Each row was made from one small tree. Brackets hold a mark, then the marks that hang from it, in alphabetical order. Every link used is in the known rows. Write each row's tree.
Known rows:
{G {B L N T} V}: [  5.5  11.3 -31.7  -5.3   1.5   5.8 -12.4  -4.4  15.8  20.1  27.0 -14.7
 -22.5  15.5  27.0  20.4 -10.0  17.0  -2.9 -12.6 -11.9]
{V {G {B {N K}}} T}: [-23.1   4.2 -35.7  12.4  -1.0   3.7  -9.4  14.3   3.2  -8.7  -9.2  -7.2
 -20.9   1.6   4.2  -3.1  -4.4 -25.4  -7.3 -15.9  -3.7]
{V {G B} T}: [-39.7  18.5 -23.9   8.1 -21.0   9.0  -6.8  10.5   3.8  19.2 -37.5 -13.4
  -0.8   6.5   9.2  -9.0 -11.0 -33.6 -22.5  -1.4  31.7]
{G {B {N Z}} {V T}}: [-15.9   1.7 -71.4  -5.2  -3.1  -8.9  -3.6   6.6  18.0   1.1  -7.9 -25.7
  -2.2   5.3 -13.4  26.2  -7.4  -2.7   1.2 -16.1  -6.5]
{G {B N T}}: [ -0.2   7.8   2.8  -0.3  14.5 -14.2 -10.9  -5.2   2.3  15.7  25.7   1.0
 -11.9   5.8  10.3  -5.6  -5.9  13.2 -13.5   8.3 -10.1]
{Q {K N} U}: [-17.0  -9.4  70.5   1.3  10.4   6.8  20.6  13.9 -23.9  -2.9 -15.9   5.4
  44.1 -42.8 -64.5 -17.7 -23.9 -18.9 -12.4  47.1  43.6]
{N {K {Q U}}}: [  7.1 -12.6  56.8 -10.3  -8.0  19.7  29.4  31.9  -8.3 -16.0   2.9  12.6
  57.6 -45.3 -33.8 -29.2 -10.1   4.3   6.8  22.4  17.6]
{V {G {B L {N K Z}}} T}: [ -0.9 -16.1 -57.4   4.2  11.3   6.3 -10.9   3.9  27.2 -23.7   0.9 -13.0
 -27.4  17.2   3.0   8.1  18.1 -24.3  10.5 -38.0 -29.1]
{V {G {B {N Z}}} T}: [-25.4  -1.2 -55.0  11.2  -0.5  -6.1  -4.7   0.1  13.2  -5.1 -23.7 -19.7
 -11.9  13.0  -8.0   9.0   5.5 -26.9 -11.2 -12.1  -2.4]
{V {G {B L}} T}: [-27.4  15.1 -26.8   5.0 -21.4  17.7  -8.2   5.6  15.4  18.6 -25.5 -14.4
 -14.1  20.2  25.1  -6.1   0.3 -34.0 -19.2 -18.4  21.3]
{K {N Z} {Q U}}: [ -1.1 -19.9  45.7 -15.5   5.9   6.5  36.4  25.8   4.4 -14.4 -10.7   2.3
  77.1 -46.8 -69.7 -14.1 -10.9 -15.3   6.2  21.8  26.6]
{L S}: [ -4.3  -1.8  42.5  -5.0   0.6 -20.8  10.6 -11.9 -36.0  26.7 -10.8  33.5
  11.2  11.0  -1.6 -20.8   3.2 -12.5 -11.2   4.5  21.9]
{B G N}: [  2.6   5.8  21.0  12.2  -5.5 -22.7   3.4 -16.8 -19.6 -10.6  -3.1   8.2
  -5.9   3.4   6.1 -12.6  10.4  15.5  -9.8  21.4  -7.4]
{V {G {B N}} T}: [-36.6  13.1 -36.5  16.3 -13.1  -1.0  -5.8   6.7  -0.5   9.3 -23.4 -13.5
 -20.3  10.3  10.1   0.0  -6.6 -29.2 -25.7  -6.7  12.4]
{N {K {Q U}} Z}: [ 15.9 -28.7  37.9 -16.3   4.4  13.9  29.8  26.6   5.4 -30.0   2.6   6.8
  65.7 -42.1 -51.0 -20.5   1.3   5.4  19.8  17.2   2.3]
{N {K Q} Z}: [ 19.5 -28.4  28.1 -16.6  11.2  -2.5  13.2  19.6   0.0 -31.5   8.3  19.8
  53.7 -30.4 -34.7 -22.9   6.6  -1.2  34.0   0.8  -6.2]
{K N}: [ -8.8   2.2  42.8  -4.9   7.0 -15.7  10.0  10.9 -19.5   7.8  -9.8  24.4
  35.5 -12.8 -25.7 -23.2 -10.3 -26.3  -0.7  12.0  33.6]
{Q {K N}}: [-13.9  -8.1  60.6   0.9  17.5 -10.1   3.3   6.4 -29.3  -3.7 -12.1  18.7
  32.5 -30.3 -47.3 -19.7 -17.4 -25.2   0.8  30.6  34.6]
{G B V}: [-27.6  13.7 -12.4  -7.4 -18.9   4.4  -0.1   8.9  -9.4  23.4  -7.6 -10.0
  18.7  -7.7  -5.7  -2.1 -27.7  -7.3  -7.0   1.5  24.4]
{N {K Q}}: [  8.8 -11.6  47.2 -10.3  -1.0   3.1  11.2  25.0 -13.0 -17.5   7.5  25.5
  46.0 -32.2 -17.5 -32.5  -5.7  -2.8  19.9   6.5   9.3]
{Q K U}: [-11.6  -7.7  62.0   3.6  -3.4  10.7  17.9   6.7 -25.2   0.7 -17.8   3.6
  32.9 -28.9 -40.3 -20.7 -14.3   0.0 -17.0  52.0  35.3]
{G {B N} V}: [-23.8   8.9 -25.2   0.2  -9.4  -5.3   1.1   4.6 -13.5  13.0   5.7 -10.4
  -0.2  -4.2  -5.0   5.5 -22.8  -3.8  -9.5  -2.5   5.5]
{Z {N {K {Q U}}}}: [ 11.4 -14.3  53.2  -8.9  -0.9  22.4  15.9  54.5 -10.3 -19.3   7.0  26.2
  54.3 -29.7 -39.2 -38.5 -15.1  -8.2  20.2  25.2  10.1]

Write each row's tree:
[ -4.3 -23.4  42.1  -4.1  28.9 -15.6   4.5   0.7 -15.5 -18.3 -10.9  13.5
  40.3 -28.0 -64.7 -10.7  -6.0 -23.6  13.7  25.2  20.5]  {Q {K {N Z}}}
[ 15.3  -4.5  22.5   8.6   6.5 -18.9  -0.4  -8.0 -18.1 -30.1  11.3  15.0
  -8.1  -4.8  -0.4 -16.9  12.4  18.6   9.0  13.3 -23.8]  {B G {N K}}
[ -9.6  25.2 -23.5   3.5 -33.3  -1.0  -2.4   0.0   4.2   5.1 -36.9 -16.6
   6.8   3.4  15.6  12.9  -3.7  14.0  -1.9  13.9  20.2]  {B {G {V T}}}
[ 26.2   9.0 -10.5   6.4   3.6  -5.4 -11.9  -7.7   2.0 -18.3  14.5  -5.2
 -11.2  -2.3  18.0  18.2   1.8  44.8  19.5  14.4 -22.9]  {B {G V} {N K} T}
[ 23.7   9.8  -6.8   5.0  -1.6  -9.3  -6.3 -36.4  -3.4  14.5  11.6  -1.3
 -38.0  27.9  40.9  30.8  14.4  37.6  -0.9  -3.3 -20.4]  {B {G V} {L S} N T}
[-29.6  21.4 -40.2  -7.5 -24.1   6.4  -6.0  15.8   8.2  26.1 -20.5 -19.2
   9.0  -0.8   3.5   7.8 -23.4  -9.9 -10.0  -6.1  26.4]  {G B {V T}}
[ 54.6 -23.3   6.8  -3.4  35.1 -21.7 -10.3 -40.7  10.0 -21.5  34.9  15.3
 -35.0  25.4  16.5  12.8  43.4  35.2  22.2 -13.2 -59.8]  {B G {L S} {N K Z} T}
[-12.4 -12.2 -54.1   8.4  11.8  -3.0  -8.6   9.1  15.7 -23.1  -9.5 -12.0
 -13.4   4.4 -13.0   4.9   8.5 -23.9   6.7 -21.0 -18.4]  {V {G {B {N K Z}}} T}
[  2.2  21.4 -26.6  -0.6 -33.0   7.8  -4.5  -4.9  14.3   4.1 -25.7 -17.7
  -6.8  16.5  31.1  15.3   6.3  12.8   0.9  -3.1  10.4]  {B {G {V T}} L}
[  7.6  -1.1 -14.8   8.5  14.6  11.8 -16.8  -1.4  14.4  -5.5  25.8  -2.4
 -32.8  14.4  26.8  -0.5   5.4  -3.2   3.4 -16.9 -24.1]  {V {G {B L {N K} T}}}
[-29.0   9.6 -18.1   3.2 -15.7   9.8  -5.5 -11.2  -0.6  34.0 -25.2  -3.2
 -28.6  29.1  25.4   0.0   5.2 -37.4 -25.2 -29.2  18.6]  {V {G {B {L S}}} T}
[ 28.5  -9.5 -57.8  -1.0   0.7  -3.3  -6.2  -6.1  27.0 -37.7   1.2 -16.2
 -19.3  13.6   9.8  30.2  26.0  22.2  31.0 -22.9 -39.4]  {B {G {V T}} L {N K Z}}
[  7.9  -7.1  -2.4   2.9   9.5  23.9  -7.8  11.2  18.6 -16.0  31.7  -6.3
 -11.3 -10.1  17.5  -2.5  -0.9  -0.2   9.8 -18.1 -22.7]  {V {G {B L {N {K Q}} T}}}
[-18.2  11.9 -35.4 -13.4 -16.9   6.9  -4.9  -5.4   5.1  39.9  -9.3  -9.1
 -17.9  21.0  20.3  16.5  -7.7 -14.4 -12.5 -34.5  12.9]  {G {B {L S}} {V T}}
[ -6.3 -25.6  51.8  -4.4  22.9   1.1  21.3   8.5 -10.9 -15.8 -15.7   0.0
  51.1 -40.3 -82.1  -8.4 -11.4 -17.4   0.4  41.6  30.0]  {Q {K {N Z}} U}
[  0.3 -10.5 -20.4  -8.4   8.9  -1.2  -1.0  -8.6 -13.9   9.8  31.2   7.1
 -30.1   8.9   5.8  11.1  -5.1  -4.3   4.6 -39.5 -24.0]  {G {B {L S} {N K}} V}
[ 19.1   6.4 -38.7   4.3 -11.8   3.0  -7.4  -1.1  13.6 -24.4   1.0  -9.8
 -27.3  11.6  26.5  21.0  13.2  20.8  16.7 -16.2 -24.6]  {B {G {V T}} L {N K}}
[  8.9  23.1   1.8   1.8 -17.6  -0.3  -8.4 -11.3   3.8  10.0 -12.5 -11.3
   9.2   1.6  22.2  13.2  -5.1  36.7   5.3  28.4  11.0]  {B {G V} T}
[ 42.7 -13.1  36.5  -3.1  17.0  -4.7  -1.4 -21.6   2.6 -17.9  41.2  17.5
 -21.9  -1.2  23.8   1.4  25.2  38.1  15.3  -8.4 -43.5]  {B G {L S} {N {K Q}} T}
[ 12.8  19.5 -10.6  10.1  -8.6  -9.9  -7.8 -15.0   0.5   0.4   0.5 -11.4
 -10.6   5.8  22.8  22.6  -0.9  41.5   1.9  23.6  -7.8]  {B {G V} N T}
[ -9.7   8.7   6.1   2.3   1.0   9.0 -10.9 -22.2   0.1  38.5  -1.3   1.0
 -26.4  28.3  32.7  -0.2   3.3 -14.5 -17.9 -14.7   7.6]  {V {G {B {L S} T}}}
[ 27.9 -11.9  42.7  -3.8  11.1  12.5  18.3  23.8   6.1 -18.5  27.3   7.9
  29.9 -34.5 -17.2 -10.7  -4.4  30.1   7.8  25.1  -8.6]  {B {N {K {Q U}}} T}
[  5.0   6.0 -23.6  -7.2   7.4  -2.7  -9.0 -21.8   1.6  35.8  28.1  -3.6
 -36.5  24.4  28.0  25.8  -5.4  14.0  -9.2 -24.0 -14.7]  {G {B {L S} N T} V}
[  4.9  11.2 -30.9   5.9 -16.8  -9.1   0.6 -25.8  -3.0  10.2 -11.8  -5.1
 -39.4  29.3  32.4  29.2  16.0  14.8  -9.0 -18.8 -10.5]  {B {G {V T}} {L S} N}
[ -9.1  13.1  -2.6   4.6  -5.9  17.5 -14.7  -6.2  15.7  23.6  -1.1  -9.5
 -13.4  20.2  32.4  -5.4  -0.4 -11.5 -11.7  -4.3  10.5]  {V {G {B L T}}}
[-12.0  -5.2 -30.4   7.4   6.5   3.8  -8.2  -7.4  -1.3   4.7   2.0   3.6
 -48.8  23.3  20.7   4.8  11.2 -29.6  -9.7 -42.4 -17.3]  {V {G {B {L S} {N K}}} T}
[ 31.7   8.6  14.6   7.1   5.0 -12.2 -10.2 -26.4   9.6  -4.3  19.7   3.7
 -28.6  23.5  39.1   1.2  23.3  35.7  -2.1  12.0 -25.5]  {B G L N T}
[ 28.1  -3.2  23.8  -2.1  20.0 -18.9  -2.1 -26.5 -10.4  24.0  24.4  28.9
 -30.3  33.4  32.1   2.0  19.4  12.4  -6.9  -9.5 -14.1]  {B {L S} N T}
